What can hang from each mark:
satu: karo nepubak zusit
bimusa: karo
nepubak: bimusa satu
zubefan: bimusa pazune satu
karo: satu
zusit: pazune satu sumuz
mepude: bimusa satu
sumuz: mepude
tefazo: zusit

(in the rows, 128 means zero)
Known rows, with every way that one mark hangs from another:
{zusit pazune sumuz}: [130 107 121 134 130 124 119 147 107 122 156 117 106 105 142  60 150 124
 151 114 145 107 167]
{zusit pazune {sumuz {mepude {bimusa {karo satu}}}}}: [144 102 110 139 115 113 110 151 114 128 184 105 100 108 134  51 171  89
 178 110 204 103 173]
{zusit pazune {satu karo nepubak} {sumuz {mepude bimusa}}}: [152  42  91 125 102 118  80 159 123 105 191 112  90  89 144  67 179  73
 164 117 146  97 203]
{zubefan {bimusa karo} satu}: [104 104 101  90 118 124 139 181 109 120 173 137 108 134 127  57  99 117
 114 166  95 104 134]
{sumuz {mepude bimusa {satu zusit}}}: [141  94 129 147 116 108 123 153 147 120 173 122  99 103 105  99 157  54
 166 119 218 121 124]
{nepubak {bimusa karo} {satu {zusit pazune {sumuz mepude}}}}: [141  75 113 150 133 116 131 150 146 112 191 113 104 121 156  81  77  75
 167 118 162 142 136]
{satu karo}: [125  56 130 134 126 136 122 178 121 103 104 128 102  99 139 134 108 152
 105 117 119 130 131]
{satu karo nepubak {zusit pazune {sumuz {mepude bimusa}}}}: [139  12 111 129  81 158 119 210 120  70 196 119  84  90 158 115 143  60
 151 101 145 113 166]
{satu karo nepubak {zusit pazune sumuz}}: [128   8 116 126  92 163 122 213 112  70 181 123  86  88 168 127 117  82
 127 103 101 121 168]
{karo satu}: [119  82 136 125 143 119  93 145 145 123 132 126  92 101 133 144 103 123
 126 110 123 169 135]
{tefazo {zusit {satu karo}}}: [114  77 113 131 138 105 133 146 148 145 139 123  97  94 157 147 119 132
 125 106 126 145 138]
{bimusa {karo {satu nepubak {zusit pazune sumuz}}}}: [118  54 115 132 136 127 134 199 109 129 176 116  91 113 169 138  89 106
 120 119 111 146 167]
{sumuz {mepude bimusa {satu karo nepubak}}}: [146  70 129 141 107 128 105 167 146 110 148 127  96 105 105 102 144  57
 154 128 188 123 132]
{bimusa {karo {satu nepubak zusit}}}: [116  53 119 131 142 127 140 199 115 131 163 121  91 114 165 161  81 115
 113 122 107 155 155]
{karo {satu {nepubak bimusa}}}: [134  66 140 112 134 139  85 141 166 112 140 134  89 105 135 158  83  98
 136 121  95 183 144]
{karo {satu {nepubak bimusa} {zusit pazune sumuz}}}: [134  49 129 115 117 139  88 152 157  98 189 122  84  96 151 140  98  67
 148 103 111 170 159]
{mepude {bimusa karo} {satu {zusit pazune sumuz}}}: [127  74 131 164 109 109 147 174 134 143 201 105 101 103 150  66 102  27
 127 127 184 110 172]
{zubefan {satu {zusit sumuz}}}: [102  85 112 116 111 128 117 188 116 110 178 137  94 110 139 108 116  90
 129 133 105 109 128]
{satu nepubak}: [127  80 135 120 140 152 134 173 132 114 129 145  94 113 137 147 113 125
 137 137  87 145 143]
{zubefan bimusa pazune}: [122 100 125  90 105 119 134 142 117 106 149 137 125 112  92  84  77 107
 145 151 112 121 125]
{mepude bimusa}: [138 112 140 142 128 122 153 141 157 141 145 123 102 107 134 109 135 108
 153 133 178 123 150]
{tefazo {zusit sumuz}}: [ 98 115 126 133 125 124 140 150 143 158 142 120 103 107 158 101 130 130
 146 102 146 137 132]

Rows:
[143  83 131 125 139 118 132 145 152 130 154 120 106 116 148 144  75 119
 130 128 132 158 141] : {nepubak {bimusa {karo {satu zusit}}}}
[133  42 145 133 115 145  91 167 149 100 120 136 100 102 122 119  67  71
  99 137  87 151 135] : {mepude {satu karo {nepubak bimusa}}}
[137  47 130 145 125 132 114 146 173  86 153 125 100 104 149 120  55  87
 140 113 132 164 113] : {nepubak bimusa {satu karo zusit}}
[149  59 112 120 109 144 138 180 128  97 211 122  95 111 156 118 127  66
 170 119 138 126 167] : {satu {nepubak {bimusa karo}} {zusit pazune {sumuz mepude}}}
[111  80 110 101 119 131 135 169 123 117 187 117 104 117 150  67 110 114
 128 131 118 135 161] : {zubefan {bimusa {karo {satu nepubak {zusit pazune sumuz}}}}}
[152  56 123 133 114 127 101 167 133  85 160 130  96 101 106 121 133  62
 149 116 167 131 122] : {sumuz {mepude {satu karo {nepubak bimusa} {zusit pazune}}}}
[133  73 125 150 146 118 145 151 159 118 170 122 105 122 158 119  49  93
 145 128 137 160 123] : {nepubak {bimusa karo} {satu zusit}}
[145  68 100 118 132 115 100 139 126 128 186 118  98 102 159  80 134  95
 148 133  91 116 208] : {zusit pazune {satu {nepubak {bimusa karo}}} sumuz}
[147  93 114 135 118 121 101 154 110 117 174 116 105 113 125  49 148  77
 163 121 164 107 162] : {zusit pazune {sumuz {mepude {satu {nepubak {bimusa karo}}}}}}
[126  29 116  98  86 143  99 208  93  81 140 155 100 110 101 151  37  57
 120 162  45 110 125] : {zubefan pazune {satu karo nepubak}}
[114  76 120 156 139 122 125 160 132 103 173 122  95 105 153  83 101  89
 155 107 143 141 132] : {nepubak {satu {zusit pazune sumuz}}}
[127  55 138 155 112 128 153 191 147 136 190 120  93 108 149 113  82  22
 120 141 148 131 163] : {mepude {bimusa karo} {satu nepubak zusit}}
[110  87 122 137 106 126  86 168 119 124 138 119 105 105 123  58 152 106
 140 114 159 113 134] : {zusit {sumuz {mepude {satu karo}}}}
[106  35 120 135  94 141 122 201 119  95 156 115  96  87 165 117 120 118
 112  96 132 121 141] : {satu karo {zusit sumuz}}
[119  80 112 101 128 127 143 166 124 113 183 122 104 117 145  85 104 116
 126 133 119 140 155] : {zubefan {bimusa {karo {satu nepubak {zusit pazune}}}}}
[126  80  97 132 122 101 113 143 131 136 170 111  98  92 152  94 159 108
 155  93 165 120 157] : {tefazo {zusit pazune {satu karo} {sumuz mepude}}}
[137  65 126 134 120 129  96 174 125 100 130 135  98 107 101 115 137  86
 139 124 153 131 118] : {sumuz {mepude {satu karo nepubak}}}
[118  65 122 130 148 127 133 191 115 138 141 124  94 120 157 150  81 129
 112 132 102 155 156] : {bimusa {karo {satu nepubak}}}
[108  76 116 160 129 120 132 174 139 120 179 117  95 113 155  81 108  81
 160 113 169 136 129] : {nepubak {satu {zusit {sumuz {mepude {bimusa karo}}}}}}
[144  82 129 147 110 114 108 157 144 116 143 121 101 103 101  91 150  69
 151 122 207 117 125] : {sumuz {mepude bimusa {satu karo}}}
